Every row comes from one small tree of marks. The marks that hang from a mark follow it in brackets, in alphabetical order. Every link used is in the known rows. Which tree was each row made from?
Known rows:
J[A[N P S]]: [-48  -3  12   7  -8 -18   8  15 -23  24  -9  10 -15 -28  -9   4  15 -33
 -28 -35   5]
A[S V]: [-11 -19  -4 -17  -8 -14 -42   0 -28  33  -1  11  -9  -2  31 -12   9 -14
 -12  12 -16]
E[V]: [-27  -2   5 -15  -8  -3 -11  -2 -17  13  -2   0  11  21   4 -10  22 -11
  11  -8  14]
U[A]: [-26   1   4   8 -14 -21  28  11 -17  -5 -17  14   4  -3  35  14   9  -3
 -13   1   6]
A[P S U Y]: [-18 -37  24   4 -21  -2   0  15  -3  43 -13  23 -24 -34  29  38  15 -62
  -7   7 -25]
V[E[Y]]: [-15 -12   4 -36 -22  -6   1   2  -3  12  10 -31   4 -15  21 -18   7  30
  -7 -39  39]
J[A]: [-26   1   0  -1   1 -15  -3  -9 -19   0  -1 -17  -2 -21   0 -10   6 -16
  -7 -35   6]
U[A[P]]: [-39   3   9  10 -18 -20  40  21 -22  -3 -26  22   1 -12  28  25  14 -16
 -14   0  14]
A[S U V[E[M]] Y]: [ -7 -40   5 -40 -25  14 -28  -2  -3  72   5 -14 -20 -37  40   7  -3 -25
  -4   5 -27]
A[Y]: [ -8  -8  10  -9  -1 -22 -12  -3 -11   7  -2 -15  -7  -7  25  10  15 -17
   2 -20  -7]
P[A[N S U Y]]: [-13 -28  18  11   2 -17  17   7   8  36  -7  22 -12 -21   8  21  16 -46
  -8  -8 -27]
P[A]: [ -8  -7   8   8   9 -22  18  -6  -8  -5  -4   4   9  -7   6  -3  16 -20
   7 -16   0]
P[A[N S U V Y]]: [-15 -26   8  -2   7 -14   2   3   0  49  -9  19 -15 -25   7  16  14 -46
  -4   2 -32]
P[A[U]]: [ -5 -18   6  12   6  -7  30  -6   5   5  -7  13   8 -16   2   9  12 -34
  12  -8 -11]
M[E[V Y]]: [-21 -19  -7 -32  -5 -15 -18  22  -5   3  -6 -29  -3  23  -3 -24   8  17
   7 -10  30]
J[A[S]]: [-23 -10   5   1  -7 -20 -20  -6 -21  14   2  -6  -8 -20  12 -14   4 -22
 -17 -26  -6]
J[A[N V[E] Y]]: [-36   1  -1 -29   3 -13 -11  -6 -20  34  -1 -31 -16 -36  -4  -5  10 -10
 -18 -46  11]
U[A[N P V[E] Y]]: [-50   3   8 -17 -16 -16  32  23 -24  32 -26   8 -13 -28  25  30  19 -11
 -25 -10  20]
E[V Y]: [-38  -6   2 -27 -16 -12 -22  14  -7  28   1 -16   2  13   4 -17   3   6
  19 -15  13]
P[A[U V[E[M]] Y]]: [ -7 -22   5 -20   2   0  12 -11   2  37  -2 -14  -2 -35  11   6   5 -27
  16 -13 -13]
P[A[Y]]: [ -6 -11  14   2  11 -29   7  -8  -6   4  -6  -5   0 -13  13   4  17 -28
   8 -20 -10]

Which tree is each row?
[-24 -12   5 -40 -32   2  13  11   1  23  14 -43   7 -21  18 -20  -7  32
   2 -44  28] => V[E[M Y]]
[-23 -20  17   3 -10   3  23   9   1  24 -16   7 -15 -34  12  43  17 -53
   9  -9 -10] => A[P U Y]
[-48  -6  11  -3 -16 -27  12  31 -28  41 -28  28 -23 -21  33  32  16 -28
 -29  11  -9] => U[A[N P S V Y]]
[-26 -10 -12  -7   1  14  22   9   1  41 -11  18  -9 -12 -11  20  10 -22
  -4  -2  -8] => A[N U V]
[-38 -28  11 -10 -11   2  -1  26  -8  75 -20  30 -36 -36   7  41  18 -59
 -17  10 -27] => A[N P S U V Y]
[-22 -30  -2 -23 -18  17   2   8  -1  64   0  21 -14 -21  10   7  13 -15
 -27   0  -1] => A[N S U V[E]]
[-50  -6   8 -11 -25 -14  26  29 -28  37 -23  29 -11 -20  28  18  18  -9
 -37   4  17] => U[A[N P S V[E]]]
[-56   5   2 -16 -20 -14  38  30 -22  29 -25  12  -8 -23  16  20  12   4
 -23 -10  28] => U[A[N P V[E[Y]]]]
[-17 -19  12 -18   4 -24  -7   1 -12  43  -4   2 -12 -22  13  -2  20 -21
 -15 -16  -6] => P[A[N S V[E] Y]]
[ -4 -22  19   2   3 -33 -10  -4  -9  17  -3   6  -6 -14  25   1  16 -35
  -2  -9 -21] => P[A[S Y]]
[-50  -5   2 -35 -31   0  -6  27  -2  44   6 -33   5   5   0 -20 -17  12
  32 -22  -2] => E[M V Y]
[-49   6  16   8 -13 -26  44  30 -18  14 -29  20 -12 -18  21  40  20 -22
 -22 -11   8] => U[A[N P Y]]
[-37 -10  11  -6 -19 -27  -3  20 -32  33 -26  20 -19 -22  47  25  11 -30
 -19  18 -12] => U[A[P S V Y]]
[ -2 -32   8  -4   4 -14 -13  -6  -4  41  -6  11 -12 -26  22   9   9 -46
   6  10 -35] => P[A[S U V Y]]
[-45 -13   8 -27 -19  -4   2  24 -27  54 -11  21 -16 -21   6   4  28 -13
 -34 -12  23] => A[N P S V[E]]
[-10 -23   4 -20  -3 -21 -15  -3 -14  32   1  -3  -2 -18  20 -19   9  -8
  -3  -6  -1] => P[A[S V[E[Y]]]]
[-34 -10   8 -19 -20 -22   2  18 -22  43 -15  11 -16 -17  42  16  13  -4
 -36   0   0] => U[A[N S V[E] Y]]
[-42 -16  15   6  -9  -8   8  13  -8  43 -11   8 -26 -45  -4  25  11 -53
 -21 -28 -15] => J[A[N P S U Y]]
